What can hang from each mark
H: D E
D: C H K L
E: H
K: D Y
R: L
C: E
L: D R
Y: K

Each row was made from one small tree. Brackets hold a mark, then the marks that hang from it, in alphabetical order. Every link used is in the known rows. Write each row's tree.
(in the rows, 128 means zero)
Known rows
[Y [K [D L]]]: [128 137 111  64 148 119 111 189 139  93 116  82  76 172 115 133  83 158
 157  62]
[Y [K D]]: [120 103 130  94 125 102  88 189 161 102  82  83  71 192 118 122  63 173
 169  33]
[D C [H E] [K Y] L]: [167 146 108 133 181  91 148  88  87 105 174 147 179  61 109 130 196 101
 107 162]
[D C K [L R]]: [140 159 133 110 121 139 151 117 142 111 163 141 128 116 141 113 145  97
  85 172]
[Y [K [D C [H E] [L R]]]]: [150 175  92 128 102 111 166 155 119  94  93 147 143 107  95 169 129 117
 181 109]
[R [L [D H [K Y]]]]: [105 135  92  98 102 142  90 123 119 137 177 120 140 160 159 119 149 150
 134 141]
[K [D C [L R]] Y]: [149 136  96 105 123  93 164 147 125 145  86  92  75 177 154 131  97 105
 133 134]
[H [D C K]]: [123 108 151 158 151 133  88 151 153 149 143 132 117 117 135  70 151 126
  86  80]
[E [H [D C [K Y] [L R]]]]: [131 119 117 132 141 155 169 159 142 136 124 137 109 113 133 147 149 100
 106 129]
[D [H E] [K Y] [L R]]: [131 138 119 101 118 113 142  88 139  91 130 138 164  93 138 152 157 118
 154 198]
[Y [K [D C [L R]]]]: [145 166  98  97 105 117 157 180 138 108 104 115  83 161 111 137  91 109
 146  92]
[E [H [D [K Y] L]]]: [112  91 134  99 185 156 124 167 145 119 134 105 106 126 133 137 134 152
 117  98]
[K D Y]: [123  71 128  92 148  81  96 158 146 143  69  62  65 210 163 113  74 170
 157  75]
[C [E [H [D K]]]]: [ 96  57 211 148 147 177  82 138 164 118 100 122 138 106  91 119 108 187
 118  72]
[L D R]: [ 75 118 155 133  73 153 101 135 191 166  84 107  68 224 196 121  44 144
 168 141]
[D C [H E] [K Y] [L R]]: [156 155 104 132 125 105 171  84 107 106 149 161 175  72 127 149 181  86
 127 196]
[L [D C [K Y]] R]: [134 122 110 137  85 109 125 112 170 168 120 132 103 171 169 120 101  78
 115 141]
[R [L [D [C [E H]]]]]: [ 77 123 172 176 115 184 129 128  99 152 146 121 117 161 103 122  82 180
 118 116]
[C [E [H [D [K Y] L]]]]: [116  77 170 118 176 157 110 126 130 115 129 113 126  94  83 126 121 157
 115 102]
[E [H [D C [K Y] L]]]: [136 108 120 130 196 142 149 164 117 133 153 126 117 103 118 131 161 114
  86  99]

Which tree is each row?
[121 153 139 157  91 162  93  85  82 135 191 162 185  97  91 100 156 142
  92 142] | [R [L [D [C E] H K]]]
[115 138 141 190 134 122 113 112 116 166 118 152 145 132 151 131 118 132
 159 127] | [L [D C [H E]]]
[152 110 156 126 130 143 176  94 113 103 135 143 146  94  76 157 126 112
  91 167] | [D [C [E H]] [K Y] [L R]]
[118 138 114 157 135 108 147 109 161 149 120 132 126  86 137 100 143  84
 119 148] | [H [D C [K Y] [L R]] E]
[138 149 136  82 106 158 128 118 134  86 154 147 154 116 146 148 165 129
 125 189] | [D H K [L R]]
[ 99 157 114 134 107 153 102 133 134 149 189 118 127 152 154  76 134 132
  85 121] | [R [L [D C K]]]
[113 154  85 156 113 116 117  98 103 145 175 140 176 107 136 110 172 124
 129 144] | [R [L [D C [H E] [K Y]]]]
[ 95 112 147 116  63 149  93 126 212 145 106 119 105 181 190 118  75 129
 143 143] | [L [D K] R]
[174 114 116 130 157  90 119 111  90 118 164 154 153 116 117 126 185 105
  91 128] | [D C H [K Y]]
[153 144  91 129 124  83 173 125 107 135  79 125 138 120 141 161 135 114
 172 156] | [K [D C [H E] [L R]] Y]
[173 144 134 127 115 118 149  63  79 108 161 171 176  75  76 140 166  84
  97 194] | [D [C E] H [K Y] [L R]]
[153 161 110 115 108 128 160 153 101 131 103 131 129 139 142 155 141 125
 141 144] | [K [D C H [L R]]]
[169 157  96 106 124 119 164 104  97 107 166 161 153 103 127 150 186  77
  99 188] | [D C H [K Y] [L R]]
[121 102 122 132 127 104  87  98 154 139 120 129 154 128 160 137 125 133
 162 132] | [L [D [H E] [K Y]]]
[103 148 138 193  81 130 134 107 145 168  90 161 139 143 160 147 106 116
 175 158] | [L [D C [H E]] R]
[115 109 126  99 174 127  90 142 149 133 150  98 100 128 145  91 136 124
 110 111] | [H [D [K Y] L]]
[182 121 123 125 161  90 132 105  48 134 120 126 140 109  78 138 134 126
 122 122] | [K [D [C E] H L] Y]
[ 90 111 170 210 165 116 104 137 151 165 102 120 105 124 139  73 113 146
 139  85] | [H [D C] E]
[118 135 127 106  96 124 142 136 147 111  64 112 137 130 151 161 113 169
 197 155] | [K [D [H E] [L R]]]
[ 96 122 160 154 108 181 121 120 115 133 165 133 158 117  96 112 115 166
  92 112] | [R [L [D [C [E H]] K]]]
[151 121 147 121 160 136 153 171  94  90 111 117 118 114  39 165  86 155
 131  50] | [Y [K [D [C [E H]] L]]]
